What can hang from each mark
C: W X
U: Q
F: J
K: F V
J: F Y
M: V
E: T Y
W: C Y
X: C
Y: E J S U
V: K M
T: E
Q: U

Each row was made from one small tree. The marks that hang from a mark follow it in brackets, in alphabetical order. Every link used is in the known rows. Write each row's tree.
(in the rows, 128 means zero)
Known rows
F(J(Y(E(T) U(Q)))): [ 98 169 175 175  80 110  66  87 163 166 147 119 137 147  86 150  99 158
 149 140 122  87 116 165 134 150 102 130 145  68 157 135 155 163 174 130
 124  22 199 142 159  80 151 134  87 152 121 137 114 109  97 139 120  99
 144 162]
V(K(F(J)) M): [185 127 152 123  90 139 152 113 145 181 161 140 131 143 107 166 169 172
 147  74 107 117  88 116 113 203 116 130  67  91 157 117 145 118 184 122
 141 107 180 134 131  77 151  87  88 148 129  94 118 118 117 100 133 162
 106 132]
K(F(J(Y(S))) V(M)): [242 136 147 138 124 124 160 103 140 104 200 103 136 165  68 178 166 139
 139  82 104  94 114 138 123 143 135 128 125 150 146 130 125 123 194 128
 124 107 185 118 179  71 198 123 101 161 167 117 113  54  34 139 116 129
 124 176]
E(T): [140 140 132 125 117 112 113 117 136 128  96 125 120 145  88 140 134 140
 123 131 148 149 122 139 167 132 140 132 125 105 146 121 143 113 164  97
 125  77 148 113 158 110 138 159 133 144 124 130 113  98 141 175 122  93
 105  90]
C(X): [136 122 103  95 135 124 117 158 123 129 123 123 107 118  98 150 158 120
 154 146 129 131 127 166 133 167 121 132 114 108 148 122 143 140 153  95
 144 121 139 110  95 104 138 172 120 137 152 106  87 145 142 179 140  97
  96 141]
W(C): [143 117 114 134 118 122 106 155 122 136 116 117 101 105 126 113  85 145
 118 133 143 132 127 155 187 149 108 136 106 121 142 111 133 147 143 121
 154 128 130  80 167 137 140 133 106 171 104 130 103 143 151 167 137 129
 116 151]
Y(J(F) S U(Q)): [149 164 141 191 116 119 102 113 132 118 121 119 129 129  89 126 144  88
 115 199 141  92 137 116  70 123 102 125 117  70 111 120 142 142 190 138
 159 114 174 178 114  62 202 190  76 210 141 123  85 102  68 205 123 153
 123 206]
T(E(Y(J S U))): [173 123 138 153 154 155  91 155 105  84  96 110 102 135 124 146 113 132
 105 187 162 115  90 105 137 120 112  85 146 105 117 119 159 169 173 158
 162 100 145 126 180 110 176 159  96 195 145  94  93  83  87 200 154 191
 120 190]
F(J(Y(E(T) S U))): [133 173 169 176  89 111 120 105 157 140 147 127 127 139  79 137 102 135
 157 142 145  81 109 161 137 126 123 120 134  94 146 124 157 159 168 135
 122  44 196 131 199 106 166 158 110 156 151 137  96  64  64 166 123 119
 154 183]
E(Y): [156 109 133 140 128 132  78 135 125 126 122 144  98 124 129 145 108 123
 110 155 131 115 122 137 139 143 131 134 130 111 142 131 146 155 183 112
 146 105 111 108 138 133 126 126 120 165 140  79 117 148 116 178 153 115
 123 142]
K(F(J(Y(E)))): [164 153 168 143  82 116 105 122 147 145 181 137 137 122  90 160 113 175
 164 116 113  74 111 169 133 156 118 137 133  96 167 129 162 169 178 101
 135  62 169 108 185  86 137 118 109 154 152 127 113 128  81 114 143 131
 150 169]
C(W(Y(J U)) X): [148  85  97 135 156 139  94 185 108 109 131 143  85 128 132 155 142 192
 127 169 145 106 132 125 107 178 107 123 153  92 108 104 114 172 146 138
 116 129 137 156  73 115 147 174  86 169 144 111  97 111  99 181 114 113
 114 190]
F(J(Y)): [161 122 153 170 117 126 122 127 153 172 182 129 107 149 108 152 107 143
 167 108 113  71 132 158 117 156 112 148 118 110 136 137 135 187 140 100
 141  86 169 131 171 109 129 129 101 160 140 127  90 141  94 113 116 103
 142 166]
V(K(F) M): [183 124 142  97  90 144 140 103 130 149 147 141 128 126 119 150 161 162
 134  88 103 144  83  89 126 198 119 133  79  90 153 114 143  93 191 126
 140 121 143 111 124  80 143 103 128 131 120  84 134 119 121 116 151 157
 100 122]
E(T Y(J U(Q))): [130 130 136 152 115 102  53 111 143 127  85 142 109 162  93 161 120 135
  88 182 148 123 125 122 137 134 109 120 139  84 139 136 129 143 202 140
 132  43 159 157 125 104 160 149  75 200 110 114 108  89 102 188 126 116
 125 152]
C(W(Y(S)) X): [145 113  95 121 163 151 107 176  96  59 157 131  86 124 142 125 160 137
 152 173 158 110 135 138 125 160 152 123 140 132  99  98 141 150 146 110
 114 133 121 104  91 119 153 186 112 165 163 122 121 105  88 210 112  92
  99 161]
J(F Y(E U(Q))): [109 172 183 168  64 104  34  68 144 132 161 137 123 104 110 122  90 128
 132 182  97  79 116 126  92 174  98 142 180  25 148 131 158 142 194 131
 156  78 145 135 123  60 135 153 140 145 129 108 118 154  82 154 166 102
 151 175]
C(W(Y) X): [140  95  98 112 158 140  87 172 102  89 150 140  87 122 146 141 154 168
 142 157 143 117 132 144 132 186 139 133 155 109 111 102 133 154 142 102
 115 128 116 114  71 118 129 162 115 151 146 114 127 132 117 179 117  80
  98 143]
J(Y(S U)): [140 135 139 160 111 135 126 110 143 105 149 124 109 115 101 112 104  95
 139 133 117  98 119 117 121 122 111 133 135  97 115 139 139 145 151 146
 129 102 151 128 165 105 160 170 157 148 151 108  95  95  57 180 140 127
 137 199]
C(W(Y(E))): [131 121 137 141 126 159  63 145 106 104 137 140 116 108 153 125  96 203
 115 171 144 111 117 121 137 161 139 126 158  98 121  90 158 156 165 123
 106 107 105  92 133 132 131 128 122 141 123 111 170 129 118 163 119 114
 133 147]
E(T Y(S)): [163 150 134 138 128 111  95 120 130  76 106 143 101 150 102 135 128  87
 114 169 173 125 120 140 165 107 166 118 128 132 128 127 151 118 194 110
 130  71 132  95 173 141 154 168 128 185 148 117 110  70  88 226 133  98
 116 119]
C(W X): [144 115  98 117 144 133  94 167 111 114 142 138  98 127 108 150 167 148
 160 160 135 127 129 129 133 177 131 129 140 104 131 114 125 144 146  96
 131 143 139 125  81 116 139 173 106 144 148 109  91 146 136 193 128 103
  94 139]
M(V(K(F(J(Y))))): [203 142 159 193  84 141 139  98 131 150 202 139 102 119  97 181 118 155
 152  67  65  97 126 109  97 182 128 159  96 100 137 145 144 161 199  98
 136 109 158 181 162 104 147 113 119 136 130 111 151 177 104 108 128 116
  98 179]
K(V): [175 125 126 144 143 147 129 110 109 129 126  96 132 123  60 159 131 148
  99 123  97 146 139 134 150 143 125 134 133 128 148 122 132 125 193 120
 124 125 137 124 141 110 175 133 133 127 139  93 138 124 125 183 123 104
  97 144]
U(Q): [102 145 128 143 122 143  64 109 127 137 125 109 133 127 107 127 138 117
 123 147 115 133 132 139 128 143 106 137 107  96 138 129 155 135 175 103
 138  90 141 122 101  77 155 137  97 155 116 111 130 164 137 164 125 111
 103 136]
C(W(Y(E J S)) X): [162 130 110 116 147 145  89 176  97  75 151 141 103 120 136 142 139 171
 151 216 182  93 122 144 111 163 139 106 138 127 102  82 153 176 169 126
 119 123 116  91 121 122 167 192  88 173 155 139 127  86  74 198 102 123
 126 195]
Q(U): [146 114 131 132 110 139 124 115 117 150 121 116 139 126 104 127 119 148
 116 134 118 138 135 146 167 115  99 161 106  96 134 129 173 159 177 113
 136 108 138 109 147 108 135 154 120 123 128  81  88 108 132 138 132 122
  99 126]
T(E): [151 129 141 119 145 162  96 145 105 112 111  93 121 125 124 140 128 157
 125 137 137 144  96 124 160 144 115 113 144  97 140 109 168 143 141 113
 157 110 130  99 170  93 140 139 125 144 126 108 123 136 154 160 149 152
  92 118]
X(C(W(Y(E(T) U)))): [119 104 133 160 121 121  54 158 131  60  93 113 127 122 135  93 104 221
 112 169 151 136 111 118 172 145 110 104 174 102 164  82 131 159 158 133
  91 114 113 120 130 148 133 124 124 149 112 108 154  89 145 185 115 121
 134 146]
J(Y(E)): [144 144 160 129  90 132  77 109 136 135 156 136 124 108 114 131  77 154
 150 149 114  94 110 135 131 157 118 135 143  90 143 126 162 161 170 117
 134  84 118  72 180 114 124 139 155 123 129 119 132 139  98 132 146 110
 155 164]

Which tree is each row?
[201 137 159 130  88 141 169 100 147 145 200 141 117 145 112 155 155 140
 175  79 106  88  87 108 103 187 124 135  72 110 135 122 144 129 180 130
 141 104 181 118 165  79 165 114 107 154 142 113 113  88  59 104 132 155
 121 160] : V(K(F(J(Y(S)))) M)
[149 192 184 163  64  86  94  73 144  90 141 147 117 116  84 120  97 103
 137 178 141  85 109 126 122 136 141 130 182  58 137 122 157 118 188 133
 141  72 153 121 184  92 150 190 177 151 152 131 104  66  55 201 158 102
 153 157] : J(F Y(E(T) S U))
[167 132 142 132 156 156  81 143  98  70 121 106 100 131 139 132 119 109
 116 174 158 122  92 119 158 124 142 100 142 124 120 115 175 151 170 124
 162 107 118  80 181 115 156 142 125 178 149  99 123 109 104 197 160 162
 104 142] : T(E(Y(S)))
[134 192 148 126  99 124 107 106 125  94  93 123 142 123  81 115 118 116
 133 179 176 138 105 149 168 105 159 107 122 116 144 100 180 110 191 115
 120  71 143  70 195 114 173 174 142 140 142 135 134  62 102 214 126 128
 125 127] : Y(E(T) S)
[130  93  99 101 140 122 103 181 106  96 131 120  71 102 164 119 101 163
 118 149 150 126 130 194 176 180 117 138 127 126 126  97 134 159 132 114
 143 112 107  57 115 128 127 154 106 181 120 138 113 133 134 164 130  78
 105 159] : W(C(X) Y)
[223 128 140 125 129 129 152 115 136 144 158 102 154 162  68 192 176 173
 112  80 102 127 116 150 139 152 128 129 117 135 169 119 123 111 196 124
 129 112 184 135 145  70 185  97  85 153 155  98 114  84  91 135 122 142
 108 143] : K(F(J) V(M))
[108 159 132 160 115 111  64  99 138  77  88 125 111 146  92 122 132  80
  98 181 153 134 119 135 151 110 139 113 142  96 133 137 154 109 208 139
 122  47 163 130 128 101 177 165 106 188 137 104 115  71  82 229 138 107
 112 142] : E(T Y(S U(Q)))
[153 131 157 162 134 131  34 127 110 113 121 118 105 145 135 158 121 151
  94 199 138 103 100 102 107 161  95 103 170  57 130 123 154 166 189 137
 185  91 145 151 127  74 150 140  87 202 123  95 104 138 111 172 166 163
 114 163] : T(E(Y(J(F) U(Q))))
[116 135 133 165 125 163  84 142 107  76 122 134 115  97 139 105  96 167
 105 185 153 114 109 115 135 134 138 117 157  95 112  89 154 144 166 158
  96 108 129 114 137 124 165 151 127 154 142  97 150  84  88 202 127 139
 130 187] : C(W(Y(E S U)))
[193 148 152 190  93 147 145 111 123 153 162 131 115 114  89 180 134 158
 138  80  77 121 124 119 109 179 134 152  82  99 146 128 155 143 209  96
 136 116 162 185 145 102 155 111 100 139 132  99 152 180 131 124 126 135
  80 164] : M(V(K(F(J))))
[146 180 145 153  97 119 122 118 133 116  73 126 144 123  61 133 106 140
 113 194 183 124 105 135 141  99 122  97 122  97 141 104 162 130 193 160
 120  66 170 122 193 109 197 191 106 164 139 134 100  31  80 210 118 168
 142 184] : Y(E(T) J S U)
[158 144 146 188 119 113  71 118 131 105 125 142 104 134 114 138 123  86
 103 214 145  78 135 118  81 129 118 122 133  77 113 134 143 157 214 138
 165 101 154 161 112  92 179 172  75 228 147  97  90 109  50 216 145 143
 133 204] : E(Y(J(F) S U(Q)))
[229 142 169 124 102 122 122  93 141 138 191 112 151 151  68 190 141 197
 132  91  94  97 100 148 136 168 126 127 142 125 174 122 136 133 202 133
 125  87 174 102 178  71 176 101 105 133 153 111 134  85  60 108 129 133
 139 168] : K(F(J(Y(E))) V(M))
[151 174 178 170  71 109  92  89 138 103 157 143 118  94  97 109  89 105
 146 181 125  71 110 121  97 145 124 134 173  60 129 121 160 140 186 137
 153 102 143 121 170  91 149 178 169 151 158 108 103 104  47 187 166 126
 156 190] : J(F Y(E S U))
[209 111 151 158 119 110  82 143 127 134 133 167  88 141 123 167 110 135
 110 188 142  75 132 124  95 157 127 138 135  97 129 126 133 170 196 108
 175 121 117 134 138 122 128 149  98 204 141 101  94 138  95 173 148 129
 143 162] : E(Y(J(F)))
[117 122 116  90 116 122  78 173 105 104 120 120  92  84 160 114  82 183
 117 178 158 121 115 206 180 189 118 124 135 117 145  81 160 161 153 125
 142  97  98  26 135 128 132 145 111 161 119 135 141 132 134 167 138  94
 120 171] : W(C(X) Y(E))
[175 105  92 114 154 124 134 197 103  75 132 117  72 116 151 117 108 139
 128 179 183 103 136 186 153 153 117 122 102 157  95  92 135 179 141 128
 147 121 114  61 149 133 171 189  76 218 131 164  98  87  83 185 103 116
 119 210] : W(C(X) Y(J S))
[198 121 164 123  80 135 148 100 150 173 192 147 118 150 118 166 146 167
 165  67  91  95  86 106 103 211 113 142  82  92 148 127 135 134 179 122
 143 100 178 127 149  76 136  94 104 143 126 103 119 117  88  75 135 144
 121 145] : V(K(F(J(Y))) M)
[163 158 183 149  71 106  69  91 139 132 174 150 112 108 117 134  90 141
 150 167 115  72 116 133 102 178 126 148 171  62 144 118 162 151 182 101
 161 103 119  98 166  95 114 150 169 139 137 120 119 148  89 146 163  96
 155 149] : J(F Y(E))
[187 142 148 168 127 141  88 150 103  83 155 154 108 116 142 128 110 175
 120 209 173  72 126 114  96 146 146 122 152 101  96  80 155 165 180 126
 129 124 112 108 156 116 163 167 110 187 141 138 144  97  68 190 109 135
 140 176] : C(W(Y(E J(F) S)))
[155 138 149 151  93 137 150 121 126 175 160 137 126 110  84 164 145 164
 155  88  94 108 108 134 124 192 115 145  82  88 162 123 157 145 194 101
 139  92 181 148 141  91 146 102  98 154 135 102 127 153 127 124 138 144
 100 141] : V(K(F(J)))
[100 167 153 132  83 117  85 105 139 138  67 128 144 108  68 131  99 166
 105 161 145 152  98 140 171 133 122 113 151  64 175 111 166 110 184 148
 117  53 155 118 158 107 152 147 140 123 126 103 121  86 139 187 147 129
 130 133] : Y(E(T) U)
[177 130 152 148 100 112 125 129 150 143 185 133 121 136  93 162 129 161
 164  91 101  78 124 159 126 154 118 144 127 107 157 141 142 165 162  92
 138  78 176 131 169  82 134 118 104 164 153 130  93 129  77 113 133 122
 138 159] : K(F(J(Y)))
[154  74 111 157 152 142  71 181 124  63 134 110 106 128 161  97 119 195
 126 150 134 119 133 118 147 147 110 122 144 133 139  90 118 184 140 105
 109 161  93 117 115 150 124 120 112 164 117 103 144 136 145 166 104 114
 123 154] : X(C(W(Y)))
